Known rows, with every way that one mark hangs from another
bine{kevig{gebu toli} noba}: [-2.89 -2.35 -1.42  1.30 -1.66  3.22 -1.71 -0.28 -1.88  0.66 -2.95  4.80
 -0.38 -0.24 -6.15 -1.56  1.19  3.69  2.35  1.91  2.07 -1.12  3.09]
mivu{nozi{zepenuk}}: [-1.66 -1.08  2.85  1.43 -1.38  0.71 -0.07  1.73 -2.02  1.30  0.40 -0.32
  1.88  0.20  0.22  1.82 -1.22  0.22  1.66  0.25  2.83 -2.92  1.40]
noba{bine kevig}: [-2.60 -1.93 -2.89 -0.74 -0.10  0.39 -1.70 -1.10 -0.37  1.64 -2.32  1.60
  1.12  0.34 -0.17 -3.30  1.14  0.88  3.29 -0.74  2.10 -3.17  0.30]
nozi{mivu}: [-2.54 -1.04  0.42  0.88 -1.26 -0.47 -0.05 -1.60 -0.85  0.72 -2.00  0.62
  1.91  0.84 -0.75 -1.90  0.25  1.07  3.16  0.14  2.31 -0.67  2.48]
lave{gebu}: [-1.91 -1.12  4.39  0.60 -0.29 -0.28 -1.07 -1.90 -2.04  1.81 -1.21  3.92
 -1.37  0.28 -0.35 -1.58  0.29  3.58  1.86 -0.66  2.71 -2.08  0.85]
bine{noba zepenuk}: [-3.76 -1.96 -1.25  1.25 -0.82 -1.21 -1.22 -3.12 -0.68  2.20  0.76  2.78
  1.73  2.04 -5.02 -1.24 -0.94  2.62  2.72  0.76  2.80  1.72  0.40]
kevig{beme bine toli}: [-1.31 -1.96  1.85  1.46  1.33  1.70 -1.79  0.25 -4.29 -0.48 -1.28  0.56
  1.82  1.46 -3.55 -2.53 -0.15  1.66  2.65 -0.03  2.46 -1.56  1.91]
kevig{beme}: [-1.83 -2.37  2.17  0.51  0.09  1.07 -1.82 -1.33 -3.37  0.64 -2.07 -0.30
  1.10  2.33 -1.29 -0.70 -1.26  1.56  2.17 -0.28  2.69 -2.44  0.27]
noba{kevig{gebu}}: [-1.90 -1.89 -1.93 -0.49 -0.67  0.31 -2.17 -1.38 -0.32  0.37 -2.73  1.32
 -2.17 -1.42  0.02 -3.65  1.21  1.82  2.24  1.19  1.98 -2.21  0.72]
nozi{mivu zepenuk}: [-2.13 -0.92  0.60  1.19 -1.84 -0.75  1.76 -0.24 -0.80  0.81 -0.40  0.10
  2.71  0.54  0.20 -0.85 -0.47  1.57  3.43  1.09  2.28 -2.27  3.81]
bine{noba}: [-3.54 -1.75 -0.57  1.25 -0.80  0.46 -0.92 -1.28 -1.29  1.75 -0.85  2.37
 -0.64  2.40 -3.64 -0.50 -0.84  2.54  2.12 -0.28  2.67 -0.54  0.64]
noba{kevig{beme gebu}}: [-1.50 -2.53 -1.37 -0.53 -0.25  0.54 -2.73 -1.02 -1.42  0.14 -3.55  0.04
 -0.68 -0.22 -0.01 -3.22  0.18  1.42  2.02  1.11  2.05 -2.61  0.30]
bine{kevig{beme} noba zepenuk}: [-3.20 -2.82 -0.87  1.78 -1.14 -0.08 -2.06 -3.59 -2.26  1.25 -1.15  3.11
  2.68  3.06 -6.84  0.61 -0.26  2.94  2.46  1.68  2.60  0.16  0.55]
mivu{nozi}: [-1.97 -1.29  2.57  1.14 -0.97  0.92 -1.54  0.61 -2.13  1.32 -0.75  0.06
  1.19  0.50 -0.57  0.86 -0.83 -0.25  1.49 -0.60  2.87 -1.75  0.38]
kevig{beme bine{noba} gebu toli}: [-2.04 -2.76 -1.68  1.42  0.38  1.94 -1.92 -0.17 -3.59  0.15 -2.69  2.07
  0.57  0.78 -5.38 -4.69 -0.72  2.31  1.95  0.79  2.29  0.11  1.26]
noba{bine{zepenuk} kevig{beme toli}}: [-2.22 -2.70 -2.27 -0.84  0.91  0.95 -2.61 -0.30 -1.47  1.39 -1.06  1.07
  5.95  0.48 -1.97 -3.41  0.24  0.99  4.01  0.53  2.16 -1.57  1.77]
kevig{beme bine{noba zepenuk} toli}: [-2.47 -2.20 -0.35  2.02  1.13  0.21 -1.75 -1.09 -3.41  0.57  0.26  1.94
  3.68  2.53 -6.58 -2.50 -0.88  2.35  2.85  0.78  2.62  1.61  1.42]
bine{kevig{toli} zepenuk}: [-2.13 -1.95  1.14  1.13 -0.89  1.56 -2.08 -1.88 -2.15  0.46 -0.18  3.63
  3.22 -0.80 -5.26 -0.69  1.90  2.98  3.59  2.35  2.29 -0.93  3.37]
kevig{beme bine{zepenuk} toli}: [-1.54 -2.20  1.19  1.55  1.36  0.46 -2.13 -1.05 -3.97 -0.06  0.17  0.94
  3.81  1.09 -4.67 -3.07 -0.09  1.88  3.01  0.81  2.54  0.35  1.70]
kevig{bine}: [-2.03 -1.28  0.45  1.60 -0.01 -0.74 -0.80 -2.59 -2.51  0.25 -1.14  1.89
 -1.68  1.02 -2.66 -2.88  0.90  1.76  2.23 -0.63  2.54 -1.17 -0.10]

Rows
[-1.88 -1.08 -1.01  0.75  0.87 -0.50 -1.95 -0.56 -0.92 -0.11  0.26  1.92
  1.29 -0.59 -2.78 -3.31  1.94  1.94  3.32  1.34  2.10  0.00  2.11]	noba{kevig{bine{zepenuk} toli}}
[-2.75 -2.42 -2.41  0.24 -0.01  1.68 -2.27  0.76 -1.12  0.85 -2.38  1.64
  0.54  1.24 -3.16 -2.27 -0.59  2.54  2.22  1.15  2.15 -0.74  1.57]	bine{noba{kevig{beme gebu toli}}}
[-1.51 -1.75 -0.63  0.67  1.44 -0.21 -2.40 -0.50 -2.06 -0.42 -0.46  0.73
  2.63  0.52 -2.74 -2.91  1.00  1.67  3.07  1.29  2.14 -0.43  1.60]	noba{kevig{beme bine{zepenuk} toli}}
[-1.47 -2.44 -3.01  0.25  0.22 -1.64 -2.52 -3.07 -1.49 -0.12 -2.39  0.77
 -0.05  0.03 -1.92 -4.96  0.86  1.15  2.21  1.50  2.09 -0.29 -0.67]	noba{kevig{beme bine{zepenuk} gebu}}
[-1.88 -3.32 -1.37 -0.12 -0.84  3.66 -2.20 -1.27 -3.21  1.09 -4.21  2.92
  2.90 -0.40 -3.34 -3.30  0.98  1.56  3.11  0.28  2.10 -3.92  1.88]	noba{bine{kevig{beme gebu toli}}}
[-3.64 -1.74 -2.75  0.74 -0.46 -1.84 -1.81 -2.58  0.51  1.80  0.59  2.50
  1.39  1.63 -4.08 -1.47 -0.15  2.55  2.71  1.41  2.45  1.68  0.53]	bine{noba{kevig} zepenuk}
[-2.19 -2.60 -2.39 -0.74  0.45  0.70 -2.09 -0.97 -1.53  1.33 -2.87  0.35
  2.52  1.58 -0.06 -2.65  0.15  0.42  3.00 -0.91  2.17 -3.55 -0.09]	noba{bine kevig{beme}}
[-1.28 -2.91 -0.77  0.93  0.49  0.77 -2.40 -1.95 -3.74 -0.13 -1.58  1.47
  2.46 -1.04 -4.55 -5.72 -0.04  1.67  2.68  1.71  2.31  0.62  1.37]	kevig{beme bine{zepenuk} gebu toli}
[-1.65 -1.67 -2.67  0.25  0.33 -0.28 -2.31 -1.23 -0.70 -0.12 -1.00  2.29
  0.21 -2.35 -2.72 -5.47  2.20  1.98  3.11  2.05  1.87  0.04  1.78]	noba{kevig{bine{zepenuk} gebu toli}}
[-1.51 -2.30  2.51  1.11 -0.28  3.50 -2.32  0.18 -3.82 -0.31 -2.63  1.92
  2.20  0.84 -3.83  0.36  0.93  2.60  2.73  1.17  2.29 -3.50  3.10]	bine{kevig{beme toli}}
[-3.48 -1.66 -2.20  0.73  0.00 -0.52 -1.97 -0.65  0.17  1.52  0.95  2.74
  2.56  0.92 -4.64 -1.39  0.05  2.83  3.23  1.74  2.36  1.59  2.09]	bine{noba{kevig{toli}} zepenuk}
[-2.71 -3.14 -1.62  1.29 -1.75  1.80 -2.07 -2.31 -2.59  0.75 -4.19  3.17
 -0.73  1.93 -5.43 -0.90 -0.20  2.86  1.52  1.22  2.31 -1.83  0.51]	bine{kevig{beme gebu} noba}
[-1.92 -2.52 -0.47  0.60 -1.57  1.87 -2.33 -2.48 -1.98  0.42 -1.57  4.09
  2.36 -2.57 -5.23 -2.67  2.13  3.03  3.28  3.12  2.09 -0.75  3.11]	bine{kevig{gebu toli} zepenuk}
[-1.56 -1.89  0.84 -0.11  1.03  1.91 -2.55  1.68 -2.01 -0.20 -1.46 -0.13
  1.97  0.66 -0.79 -1.17  0.38  1.91  2.86  0.89  2.14 -2.58  2.51]	noba{kevig{beme toli}}
[-3.06 -1.86 -2.58  0.30 -0.41  1.46 -1.79  0.61 -0.28  1.11 -1.62  2.73
 -0.52  0.10 -3.20 -2.68  0.21  2.82  2.38  1.26  2.06 -0.54  2.10]	bine{noba{kevig{gebu toli}}}
[-1.31 -2.31 -2.40  0.27  0.27 -0.56 -2.37 -1.83 -1.80 -0.38 -3.32  0.46
 -1.72  0.20 -1.04 -4.50  0.98  1.08  1.83  0.77  2.03 -1.87 -0.55]	noba{kevig{beme bine gebu}}
[-2.48 -2.99 -2.27 -0.08 -1.40  1.97 -1.98 -2.79 -1.89  1.65 -2.39  4.30
  3.76 -1.77 -4.49 -4.13  1.73  1.88  3.88  1.21  2.09 -1.81  2.12]	noba{bine{kevig{gebu toli} zepenuk}}
[-2.91 -2.30 -3.80  1.48 -1.00 -1.96 -1.25 -4.69 -1.25  1.28 -1.27  3.57
 -1.26  0.03 -5.63 -5.69  0.29  2.31  2.04  1.09  2.45  2.30 -0.70]	kevig{bine{noba zepenuk} gebu}
[-1.49 -2.99  0.21  0.60 -1.59  2.24 -2.32 -2.69 -3.31 -0.04 -4.45  2.08
 -0.44  0.15 -3.06 -1.58  0.90  2.15  1.81  1.40  2.22 -3.51  0.79]	bine{kevig{beme gebu}}
[-1.23 -2.87  0.90  0.63 -0.98  3.82 -2.73 -0.40 -3.65 -0.32 -3.92  2.47
  1.10 -0.79 -3.80 -1.71  1.10  2.47  2.46  1.89  2.11 -3.26  2.89]	bine{kevig{beme gebu toli}}
[-2.79 -2.18 -3.57 -0.75 -0.19 -0.90 -2.01 -2.81  0.03  1.98 -0.89  1.93
  3.13  0.01 -1.17 -3.69  1.11  0.94  3.77  0.14  2.20 -1.48  0.24]	noba{bine{zepenuk} kevig}
[-2.08 -2.87 -0.23  0.29 -0.38  3.34 -1.85 -0.63 -3.37  1.08 -3.21  2.60
  3.77  0.96 -3.39 -1.58  0.84  1.52  3.47 -0.30  2.24 -4.19  2.06]	noba{bine{kevig{beme toli}}}
[-1.81 -3.07 -3.32 -1.33  0.34  2.69 -2.73  0.61 -1.73  0.97 -3.94  1.15
  3.12 -0.85 -0.81 -4.99  0.50  0.90  3.32  0.42  1.83 -3.02  1.67]	noba{bine kevig{beme gebu toli}}
[-2.05 -2.49 -1.60 -0.81  1.04  2.37 -2.40  1.13 -1.99  0.98 -2.49  0.71
  4.12  0.70 -0.85 -2.77  0.35  1.01  3.62 -0.31  2.03 -3.46  1.90]	noba{bine kevig{beme toli}}
[-1.52 -1.70 -0.61  0.77  0.91 -0.82 -2.13 -1.25 -2.02 -0.39 -1.96  0.07
 -0.61  1.83 -1.21 -2.34  0.74  1.32  2.13  0.02  2.27 -1.93 -0.14]	noba{kevig{beme bine}}
[-3.30 -2.10 -3.55  0.31 -0.50 -0.34 -2.18 -1.31  0.31  1.53 -0.07  3.15
  1.82 -0.34 -4.60 -3.24  0.04  2.92  2.94  2.34  2.19  1.91  1.87]	bine{noba{kevig{gebu toli}} zepenuk}
[-2.47 -1.98 -2.29  1.49 -0.23  1.52 -1.31 -0.39 -2.17  0.53 -1.87  3.66
 -1.19 -0.68 -5.36 -5.31  0.68  2.77  2.22  0.93  2.16  0.44  1.87]	kevig{bine{noba} gebu toli}
[-1.66 -2.21  0.58  0.66 -1.51  3.42 -2.17 -0.63 -2.57 -0.08 -3.27  3.61
 -0.23 -2.07 -3.74 -2.19  2.13  2.96  2.69  2.06  2.00 -2.97  3.32]	bine{kevig{gebu toli}}
[-2.64 -2.16 -2.94  1.51 -0.30  0.12 -1.45 -1.97 -1.73  0.85 -0.86  3.99
  0.77 -1.06 -6.42 -5.76  0.50  2.77  2.70  1.75  2.26  2.38  1.75]	kevig{bine{noba zepenuk} gebu toli}
[-2.19 -2.44 -3.71 -1.25 -0.14  2.29 -2.21  0.45 -0.58  1.31 -3.08  2.35
  1.79 -2.16 -0.82 -5.56  1.53  1.23  3.55  0.50  1.77 -2.88  2.08]	noba{bine kevig{gebu toli}}
